Known rows, with every way that one mark hangs from another:
(Z931 (Z441 Z221 Z977)): [-2.830 -0.423 -2.747 -0.490 -1.067 -1.454  1.626  5.722  3.734  1.549
  0.411  1.093 -0.674  4.437  2.316  2.595 -3.113 -2.525 -1.286 -0.577
  0.169]
(Z140 (Z202 (Z441 Z931 Z977))): [-2.249  0.683 -1.969  2.617 -3.833  0.538 -1.272  1.276  0.184 -4.446
 -1.122 -1.543 -1.119  1.819  2.918  1.852 -2.327 -2.226 -2.523  3.869
 -0.837]
(Z213 (Z441 Z221 Z931 Z977)): [ 0.840  6.666 -0.482 -0.650 -4.407  0.051  3.963  2.493  0.869 -4.381
 -2.705 -0.866 -1.639  4.139  2.442 -0.237  2.066 -2.957  2.815 -0.318
  2.892]
(Z935 (Z441 Z213 Z221 Z762 Z977)): [ 0.591  0.588  1.007  3.269 -0.132 -0.134 -2.311 -1.854  0.845  1.709
 -0.050 -0.690 -6.953 -0.982 -3.038 -0.342  0.129 -2.284 -0.825  0.366
 -0.496]
(Z441 Z213 Z221 Z931 (Z977 Z413)): [-0.348  2.956  3.172 -0.847 -2.783  1.473  6.670 -3.203  0.254 -2.425
 -0.857 -2.460 -1.217  3.101  3.646 -0.943  1.765 -3.833  0.318  0.927
  3.488]
(Z931 (Z441 Z213 Z221 Z762)): [-2.016 -3.662  1.296 -1.069  3.110 -2.898 -1.262 -0.605  1.955  2.764
  1.448 -1.891 -0.124 -0.899 -2.781 -2.686 -0.743  1.051  1.189 -2.765
 -1.661]
(Z140 (Z202 Z441)): [-2.700 -4.379 -2.813  0.514  2.077 -2.756 -4.798 -1.311 -2.924 -1.443
 -0.160  0.100  2.466 -2.754 -2.173 -0.461 -5.326 -0.977 -2.266  2.142
 -2.285]
(Z441 Z762): [ 1.254 -3.005 -2.278  0.291  3.853 -1.151 -3.841  0.761 -2.488  3.885
  1.606  1.440  4.477 -1.318  0.598  2.258  0.517  3.682  0.091 -1.183
 -1.362]
(Z202 Z140 (Z441 Z213)): [ 2.061 -2.991  3.210 -1.071  2.602  3.203 -2.131 -0.742  1.025 -2.247
  0.561  2.664  2.085 -5.612 -8.078 -3.051 -4.729  3.129  1.427  1.080
 -0.396]
(Z213 (Z441 Z762 (Z977 Z413))): [-0.029  2.123  4.347  2.965 -1.876 -0.333 -0.253 -0.993  0.580  0.072
 -0.773  0.708  4.502  3.409  0.423  2.498  1.818  1.727 -0.593 -0.295
 -3.200]
(Z441 Z213 Z221 Z762 Z977): [ 2.553  2.242  2.101  1.911  0.409  0.843 -0.199 -0.595  0.942  1.302
  0.967 -3.087 -1.645 -1.484 -0.533  0.051  0.551  1.378 -0.324 -1.316
 -0.163]
(Z441 Z221 Z762 Z931): [ 0.589  3.035 -2.539  0.195  0.473 -0.245  1.484 -0.407 -0.598  1.191
 -0.792 -3.336  1.208 -1.005  4.911 -1.727  5.004 -0.166  1.557 -2.511
  0.305]
(Z977 Z413): [-1.790 -3.938 -1.117 -1.516  2.801 -2.098 -0.362 -2.610 -3.541  2.483
  1.142  3.856  6.049  1.525  1.464  2.047 -1.386 -0.629 -0.943  0.896
  0.710]
(Z213 Z441): [ 0.279 -1.876 -0.870 -2.923  1.995 -2.962 -2.460  1.431 -3.812 -1.048
 -0.156  3.922  4.468  2.263 -3.645  1.251 -2.065  0.884  3.701  0.589
  0.430]
(Z213 (Z441 Z762 Z931 Z977)): [ 1.627  3.741  0.909  1.117 -3.461  0.967  0.172  3.458  0.911 -1.778
 -1.461 -0.336  0.672  4.422  2.395  2.389  4.177  2.968  2.607  0.327
 -0.983]
(Z202 Z441): [ 0.371 -2.756 -2.318  1.245  3.362 -1.880 -1.527  1.911 -0.744  0.059
  0.128  3.208  1.959 -0.530 -2.489  0.080 -4.219 -0.061  0.831  1.094
  0.312]
(Z762 (Z441 Z213 Z221 Z931)): [-2.383 -2.129 -2.952 -6.773  0.171 -1.991  2.727 -2.157 -3.213 -0.536
 -0.811 -0.960 -1.159 -1.964 -1.134 -3.268  0.292 -0.904 -1.438 -0.321
  3.454]
(Z441 Z213 Z221 Z762 Z931 Z977): [ 2.880  4.049  2.078  1.327 -1.948  2.270  2.356  0.144  1.464 -0.751
 -0.414 -4.715 -2.967  0.094  2.349 -0.636  3.610  0.711  1.652 -0.525
  1.199]
(Z762 Z441): [-3.022 -6.326 -6.286 -5.803  2.095 -3.219 -2.860  0.949 -4.325  3.063
  1.353  5.171  3.472 -0.982 -1.159  2.721 -3.610  1.918 -3.727  0.090
 -0.070]
(Z413 Z977): [ 0.743 -5.364 -4.601 -4.879  2.629  0.303 -3.580  0.445 -2.447  2.795
 -0.025  4.399  2.414 -0.026  2.259  0.329 -1.060  3.736 -4.025 -1.166
  1.641]
(Z202 Z140 (Z441 Z213 Z221 Z931)): [ 1.431  3.618  3.137 -1.528  0.246  3.339  3.275 -2.046  2.585 -4.549
 -2.267 -1.775 -1.058 -5.550 -3.083 -7.907 -0.051 -0.848  2.710 -0.796
  1.965]
(Z213 (Z441 Z221 Z931)): [-0.496  3.820 -1.568 -3.438 -1.405 -2.134  3.074  0.337 -1.667 -3.509
 -3.134 -0.718  0.619  1.872  0.236 -3.050  1.474 -2.715  4.109 -1.436
  2.315]
(Z202 Z140 (Z441 Z762)): [ 2.039 -0.059  1.834  2.658  2.460  3.270 -3.013  0.361  2.649  1.591
 -0.165  1.539  3.964 -6.739 -1.958 -2.873 -0.245  4.971 -0.484 -2.230
 -3.675]
(Z931 (Z441 Z213 Z221 Z762 Z977)): [-1.234 -0.467  2.129  1.531  0.132 -0.733  0.036  2.715  4.544  1.982
  1.610 -2.179 -2.556  1.421 -0.570  0.678 -0.694  0.569 -0.137 -1.604
 -2.012]
(Z140 (Z202 (Z441 Z762))): [-2.146 -2.347 -0.925  3.102  2.274 -2.010 -6.389 -1.878 -1.680 -0.259
  0.424 -2.321  2.757 -4.442 -1.369 -0.934 -2.499  1.623 -3.089  0.039
 -5.321]

Rows:
[ 0.682  2.336  5.017  2.487  0.027  0.886  2.301 -3.915  1.152  1.596
  0.580 -3.400  0.717 -0.447  0.828 -0.804  2.249  0.216 -1.285 -1.738
 -0.426]  (Z441 Z213 Z221 Z762 (Z977 Z413))
[-1.962 -3.706 -2.585 -5.960  2.518 -3.427 -0.843 -2.066 -3.282  1.026
  0.335  0.852 -0.375 -3.421 -4.092 -2.388 -3.233  0.097 -3.182 -1.172
  2.270]  (Z762 (Z441 Z213 Z221))
[ 0.227 -2.249 -2.880  4.174  0.129 -0.234 -4.829  1.779  0.030  4.039
  0.943  3.739 -2.908  1.336  0.277  5.021 -0.199 -0.261 -1.827  1.749
 -3.031]  (Z935 (Z441 Z762 Z977))
[ 0.382 -0.401 -0.880  0.598 -0.293 -0.872 -1.035 -0.991 -0.746  0.297
  0.630  1.909 -6.639  0.858 -3.747  0.285 -2.886 -4.805 -0.114  2.016
  2.176]  (Z935 (Z441 Z213 Z221 Z977))
[ 1.824  2.934 -0.204 -1.511 -2.076  1.378  3.730  0.581  0.168 -2.507
 -0.264 -2.375 -3.088  1.670  1.093  0.052  0.809 -1.885  1.735  0.984
  3.983]  (Z441 Z213 Z221 Z931 Z977)
[ 1.481  1.784  0.781 -1.213  1.670 -0.298  1.761 -2.295 -0.866 -0.240
  0.023 -4.573 -0.619 -2.273  0.569 -3.439  4.094  0.556  2.846 -2.217
  1.340]  (Z441 Z213 Z221 Z762 Z931)
[ 0.031  4.199 -2.310  3.947 -3.357  0.349  0.511  0.913  2.031  1.768
 -1.559 -0.827 -6.642  1.514  4.624  0.429  4.249 -4.028 -0.108 -0.087
 -0.313]  (Z935 (Z441 Z221 Z762 Z931 Z977))
[ 1.071  0.277 -1.198 -3.773  1.139 -0.897  2.998 -1.913 -2.624 -1.637
  0.127 -1.769 -1.172 -0.535 -0.696 -2.486  1.162 -1.992  3.515  0.012
  3.686]  (Z441 Z213 Z221 Z931)
[-1.935 -1.872  0.508 -1.209 -0.430 -0.504  1.709  2.748  3.219  0.094
  1.537  0.108 -2.300  3.515 -1.964  1.250 -3.868 -1.609  0.628  0.242
  0.789]  (Z931 (Z441 Z213 Z221 Z977))
[-1.333 -3.408 -1.960 -4.846 -2.775  0.654  0.902  1.699 -2.008 -1.512
  0.967  2.279 -1.155  1.727  0.126  3.417 -1.384  1.882 -1.772  3.024
  2.029]  (Z762 (Z441 Z213 Z931 Z977))
[ 0.777  1.611  0.473 -1.394 -0.090 -0.689 -0.775  0.822 -1.601 -1.683
 -1.205  0.324  3.223  1.799  0.375 -0.132  3.802  2.877  4.406 -0.641
 -1.558]  (Z213 (Z441 Z762 Z931))
[-3.875 -1.955  3.221 -0.257 -0.395 -1.333  3.768 -1.099  3.554  0.442
  1.155 -0.385 -0.347  4.038 -0.074 -0.291 -2.687 -3.029 -1.233  0.413
  0.676]  (Z931 (Z441 Z213 Z221 (Z977 Z413)))
[-2.581 -4.400  5.618  1.409  0.275 -0.164 -0.037 -0.805  3.281  2.743
  2.399  0.894  1.895  3.773  0.189  3.055 -0.683  2.186 -1.381  1.270
 -3.505]  (Z931 (Z441 Z213 Z762 (Z977 Z413)))
[ 0.577  5.436  0.484 -1.027 -0.657 -1.463  1.596 -0.529 -0.357 -2.276
 -2.273 -3.211  1.034  0.065  1.145 -3.942  5.362 -0.479  3.940 -3.100
  0.161]  (Z213 (Z441 Z221 Z762 Z931))
[ 0.450  4.164 -2.798 -0.440 -3.096  0.673  4.323  3.430  0.598 -0.844
 -1.249 -0.931 -1.670  2.934  6.221  1.441  1.541 -2.781  0.409  0.459
  3.435]  (Z441 Z221 Z931 Z977)
[ 1.806  1.589  0.327  6.332  0.408  1.057 -1.324  3.811  3.239  0.840
  0.319  0.517 -0.604 -0.290 -0.197  2.323 -1.404  1.808 -1.210  0.323
 -2.424]  (Z202 (Z441 Z762 Z977))
[ 1.065  2.425 -0.921 -1.541 -3.977  0.539  1.538  4.320 -1.240 -3.729
 -1.224  1.901  0.849  6.024  0.983  3.417  0.631 -0.308  3.435  2.241
  1.883]  (Z213 (Z441 Z931 Z977))
[-1.774 -2.233  2.157  0.475 -1.907  0.421  1.729 -3.921 -2.274 -1.278
 -0.104  3.841 -4.197  5.015  0.648  2.268  0.436 -4.405  0.662  5.426
  1.258]  (Z935 (Z441 Z213 Z931 (Z977 Z413)))
[ 2.465 -1.460  5.047  1.370  3.324  3.967 -3.832 -1.408  1.954 -0.460
  0.641  0.393  2.417 -7.267 -6.370 -4.100 -0.879  5.712  1.063 -1.298
 -2.883]  (Z202 Z140 (Z441 Z213 Z762))
[ 1.658 -0.350  1.009 -0.691  3.517 -1.289 -1.127 -2.488 -1.319  1.851
  0.974 -2.886  0.846 -3.453 -2.511 -2.931  0.476  1.740  1.526 -2.000
 -0.268]  (Z441 Z213 Z221 Z762)
[ 0.052 -5.211 -2.104 -2.793  1.395 -1.183 -2.078 -2.233 -4.721 -0.703
  0.880  3.976 -3.508  1.665 -3.798  0.589 -0.933 -2.503  3.332  4.830
  2.333]  (Z935 (Z441 Z213 Z931))
[-2.135 -1.920 -5.523 -3.537 -3.403 -0.227  0.565  4.033 -1.435  0.578
 -0.142  3.348  0.263  2.488  4.156  4.366 -0.436  0.973 -3.979  1.779
  1.313]  (Z762 (Z441 Z931 Z977))
[ 1.441 -3.129  0.703  2.831  0.895  0.453 -5.356 -0.628 -0.830  2.693
  1.554  2.364 -4.618  0.528 -3.897  3.229 -0.797  0.302  0.186  2.572
 -1.425]  (Z935 (Z441 Z213 Z762 Z977))
[ 0.112 -0.082  1.354  3.488  0.298  0.328 -0.359 -0.802  0.297  3.084
  1.196  0.925  4.147  1.955  4.698  4.272  1.756  1.658 -3.093 -0.176
 -2.006]  (Z441 Z762 (Z977 Z413))
[ 2.031 -2.658  0.943 -1.489  2.030  0.807 -1.283 -1.722 -3.188  0.237
  1.589 -1.295  1.113 -0.955 -0.049  0.751  2.775  3.413  3.195  0.770
  0.053]  (Z441 Z213 Z762 Z931)
[ 1.757  1.721  3.246  3.456  3.486 -0.732 -0.008 -2.096  1.584 -0.155
 -0.262 -3.718 -1.402 -5.061 -4.227 -5.480 -1.027  0.305  1.014 -1.846
 -0.707]  (Z202 (Z441 Z213 Z221 Z762))
[ 1.622  1.711 -1.704  2.341 -1.864  1.756  0.041  3.188  0.457  1.350
  0.429 -0.325  0.513  2.437  5.799  4.747  3.425  2.437  0.406  1.125
 -0.746]  (Z441 Z762 Z931 Z977)
[-1.338  4.317 -0.084  6.028 -1.877 -0.049 -2.157 -0.069  2.501 -1.550
 -1.678 -5.627 -1.950 -3.263  1.670 -1.831 -1.294 -1.888 -4.972 -1.621
 -3.936]  (Z140 (Z202 (Z441 Z221 Z762 Z977)))
[-0.581  3.617  1.453  3.662 -0.400  0.540  1.876 -2.176  1.766  2.929
 -0.053 -1.491  2.175  0.351  5.503  0.152  2.920 -0.900 -3.214 -2.675
 -1.290]  (Z441 Z221 Z762 (Z977 Z413))
[-3.106 -1.020  1.686 -2.606 -1.536 -1.598  3.011 -3.727 -0.611  0.617
 -0.172  0.252  0.216  0.001 -0.536 -0.849 -2.268 -1.441 -5.580 -0.806
  1.129]  (Z762 (Z441 Z213 Z221 (Z977 Z413)))
[ 1.857  3.403  0.399  1.499 -3.452  5.906  1.855  4.160  4.395 -2.927
 -1.285  1.877  0.536 -0.631  2.055  0.132 -0.134  0.685 -0.119  1.390
  0.207]  (Z202 Z140 (Z441 Z931 Z977))
[ 0.717  2.629 -0.167 -0.246  1.326  1.227  0.510  0.430  2.748 -0.405
 -1.561  0.746  1.887 -5.983 -2.426 -5.976 -2.270 -1.517 -0.795 -2.641
 -0.268]  (Z202 Z140 (Z441 Z221))
